Each row was made from one walk, in order. Every step used is in the known rows, and no mark comes twice. Write each row's walk.
In the rows, 128 means zero.
Known rows
mino medo losen vugal: [104  46 144 120 116 127 112 154 137 146  97 117 167 121 107 139 183  64
 179 175 184 138]
sepeb bipa: [153 101  98 113 120 152 128 136 114 137 115 131 165 110 121 142 132 103
 139 148 144 119]
fira bipa: [143 106  82 117 127 149 142 124 111 123 120 155 155 122 133 133  91 112
 155 121 131 131]
sepeb medo: [127  82 122 113 113 162  91 119 120 119  95 133 150 117 148 127 131 115
 133 145 179 131]
mino medo losen vugal dafot: [116  64 130 103 121 137 126 180 153 147  78 133 161  90 120 127 220  50
 204 192 184 141]
mino medo sepeb bipa losen vugal dafot: [150  85 119  83  74 157 117 160 180 160  81 105 164 118 128 131 196  73
 190 171 147 105]
sepeb medo mino: [125  46 143 101  88 154 101 117 133 115  70 140 157 108 132 136 143  77
 138 152 160 110]
vugal losen medo: [121  98  88 117 149 156 132 171 122 124 121 108 141 101 130 121 163 105
 205 154 171 139]
mino medo fira: [135  95 171 134 116 136 142 131 132 106 114 109 131 144 132 143 180  97
 144 129 186 127]
fira bipa sepeb medo losen vugal dafot: [155  62  70  49  97 163 109 153 146 153  87 188 171  87 123 134 145  71
 148 159 155 120]
mino medo sepeb bipa losen: [155  84 113  98 100 155 119 142 155 146 109  99 150 129 126 137 149  92
 167 128 145  96]
vugal losen: [116  67 109 117 133 129 145 168 101 113 117 126 136 107 118 115 140  77
 162 157 130 148]
sepeb bipa mino medo dafot: [123  56  85  92 129 172 117 157 121 121  69 118 189  96 140 167 190  75
 158 152 174 137]
losen medo dafot: [105  81 117 137 127 164 110 134 114 134  83 132 170 114 139 119 148 106
 200 148 182 132]
vugal dafot: [132 117 115 117 131 142 136 162 125 124  97 140 149  98 144 110 167  92
 176 154 147 135]
fira bipa losen: [127  97  74  90 116 157 119 136 115 152 108 145 154 111 132 127  68 107
 167 114 100 113]
bipa sepeb: [137 114 121 128 139 128 115 152 113 133 143 128 162 151 122 128 133 109
 129 109 153 114]
fira bipa mino: [121 111  64  83 129 152 135 143 108 115  99 133 173 119 153 156 112 109
 145 119 118 146]
bipa sepeb medo: [144  96 112 105 125 156  84 133 124 128 123 136 158 137 139 131 133 121
 112 117 184 112]
fira bipa losen medo: [132 129  51  92 129 183 104 140 138 163 110 127 160 108 144 132  89 136
 208 111 141 105]
bipa losen: [105  92 122 110 115 142  97 151 115 154 101 115 154 122 131 119 107 101
 165 130 116 115]
medo sepeb bipa losen vugal: [126  64 140  91  47 135 104 126 142 165  88 105 174 148 112 136 121  84
 145 161  98 106]
fira bipa losen vugal dafot: [123  98  82  77  89 158 115 155 143 165  80 149 167  99 136 122 115  87
 190 157 101 121]
sepeb bipa losen vugal: [121  76 114  91  78 153  85 142 129 178  90 110 182 121 112 143 119  93
 151 168 116 107]

Which walk is each row?
[107  61 136  94  99 125 127 171 130 151  69 148 167  88 115 118 181  49
 184 199 133 144] -> medo losen vugal dafot
[150  86 160  97  90 148 104 119 125 116 115 135 140 150 135 142 144 111
  85 113 172 108] -> bipa sepeb medo fira
[142 109  74  89 145 167 116 163 136 122 102  94 177 108 145 173 194 102
 149 139 181 131] -> sepeb bipa mino medo
[144  82 118  89  78 143 120 133 130 154 100 117 158 128 120 129 111  92
 147 134  95 100] -> medo sepeb bipa losen
[116  71 144  85  49 140 122 114 126 155  86 133 154 144 119 146  89  90
 137 137  90 117] -> medo fira bipa losen vugal
[115  51  96  67 113 150 109 171 139 150  74 102 196  99 116 180 208  59
 156 183 167 141] -> sepeb bipa mino medo losen vugal
[101  26 142  90  79 144  83 127 124 146  68 141 169 108 119 134 146  73
 141 189 166 138] -> sepeb medo losen vugal
[126  76 138  94  72 152 120 122 150 147  95 116 149 144 126 155 127  93
 157 132 139 114] -> mino medo fira bipa losen vugal
[147 101 124  81 110 159 138 148 136 112  92  91 161 120 142 183 204  92
 122 136 168 128] -> sepeb bipa mino medo fira
[149  48  74  92 109 176 105 115 110 123  95 191 170 114 134 133  90 101
 122 113 160 115] -> fira bipa sepeb medo dafot
[114 102 138 118 102 135 119 156 135 137  85 130 167 120 136 118 178  85
 175 181 150 142] -> losen vugal dafot
[121  96 130 122 116 153 120 137 143 131  93 114 166 119 128 139 163  96
 196 142 170 105] -> losen medo mino
[158 100 123 116 115 150 162 117 133 105 119 138 130 134 135 153 140 105
 147 110 169 125] -> mino medo fira bipa
[138  92 125  78  76 161 133 148 165 149  78 132 144 112 137 142 164  80
 182 149 138 117] -> mino medo fira bipa losen vugal dafot
[130 107  81  79 123 155 119 155 113 130  92 109 184 108 139 163 155 101
 130 145 132 133] -> sepeb bipa mino
[134  69  74  65 142 157 126 178 130 138  85 113 179  78 125 173 198  68
 160 156 165 132] -> sepeb bipa mino medo losen
[131  92  73  82 104 177 116 137 151 158  85 135 167  97 128 143 101  98
 212 118 122  85] -> fira bipa losen medo mino
[115 112 127 110 101 151 102 137 149 152 105  93 152 147 144 115 131 119
 200 122 140 106] -> bipa losen medo sepeb
[131  74 169 104  78 153 112 103 121 110  84 131 134 130 144 138 141 105
 106 143 166 126] -> sepeb medo fira
[170  92 120 123 114 147 145 131 149 116 121 111 151 139 125 143 174  97
 154 135 176 115] -> mino medo sepeb bipa
[141 127  86  81 107 166 124 141 146 127  95  88 182 132 153 162 180 119
 165 136 157 124] -> losen medo sepeb bipa mino
[143  91 116  92 103 160 137 131 139 135 106 127 131 123 132 146 116 100
 159 106 137 107] -> mino medo fira bipa losen
[137  68 135 100  70 148 103 136 165 158  99  89 169 148 117 144 160  85
 164 154 147 104] -> mino medo sepeb bipa losen vugal
[ 93  69 112  71 124 141 117 198 152 139  59 111 180  88 140 149 243  48
 194 190 172 156] -> bipa mino medo losen vugal dafot
[160  90  83  98 110 157 156 154 138 122 118 110 145 110 119 131 168  95
 187 157 152 123] -> vugal losen medo sepeb bipa
[176 114 114 110 128 146 154 131 138 111 148 142 139 153 124 157 142 109
 127  82 174 106] -> mino medo fira bipa sepeb
[165  64  86  78 100 164 115 118 140 121 105 173 165 117 122 151 104  90
 118 105 149  87] -> fira bipa sepeb medo mino
[141  58 134  94 100 150  94 132 138 123 100 143 164 128 122 142 144  82
 115 123 166  91] -> bipa sepeb medo mino
[123  54 135  64  34 168  90  96 137 150  66 140 151 130 135 149  90 102
 119 145 121 114] -> sepeb medo fira bipa losen vugal
[147  98 129 107  92 138 164 108 110 111 110 155 137 134 129 143 102 102
 127 118 119 128] -> medo fira bipa
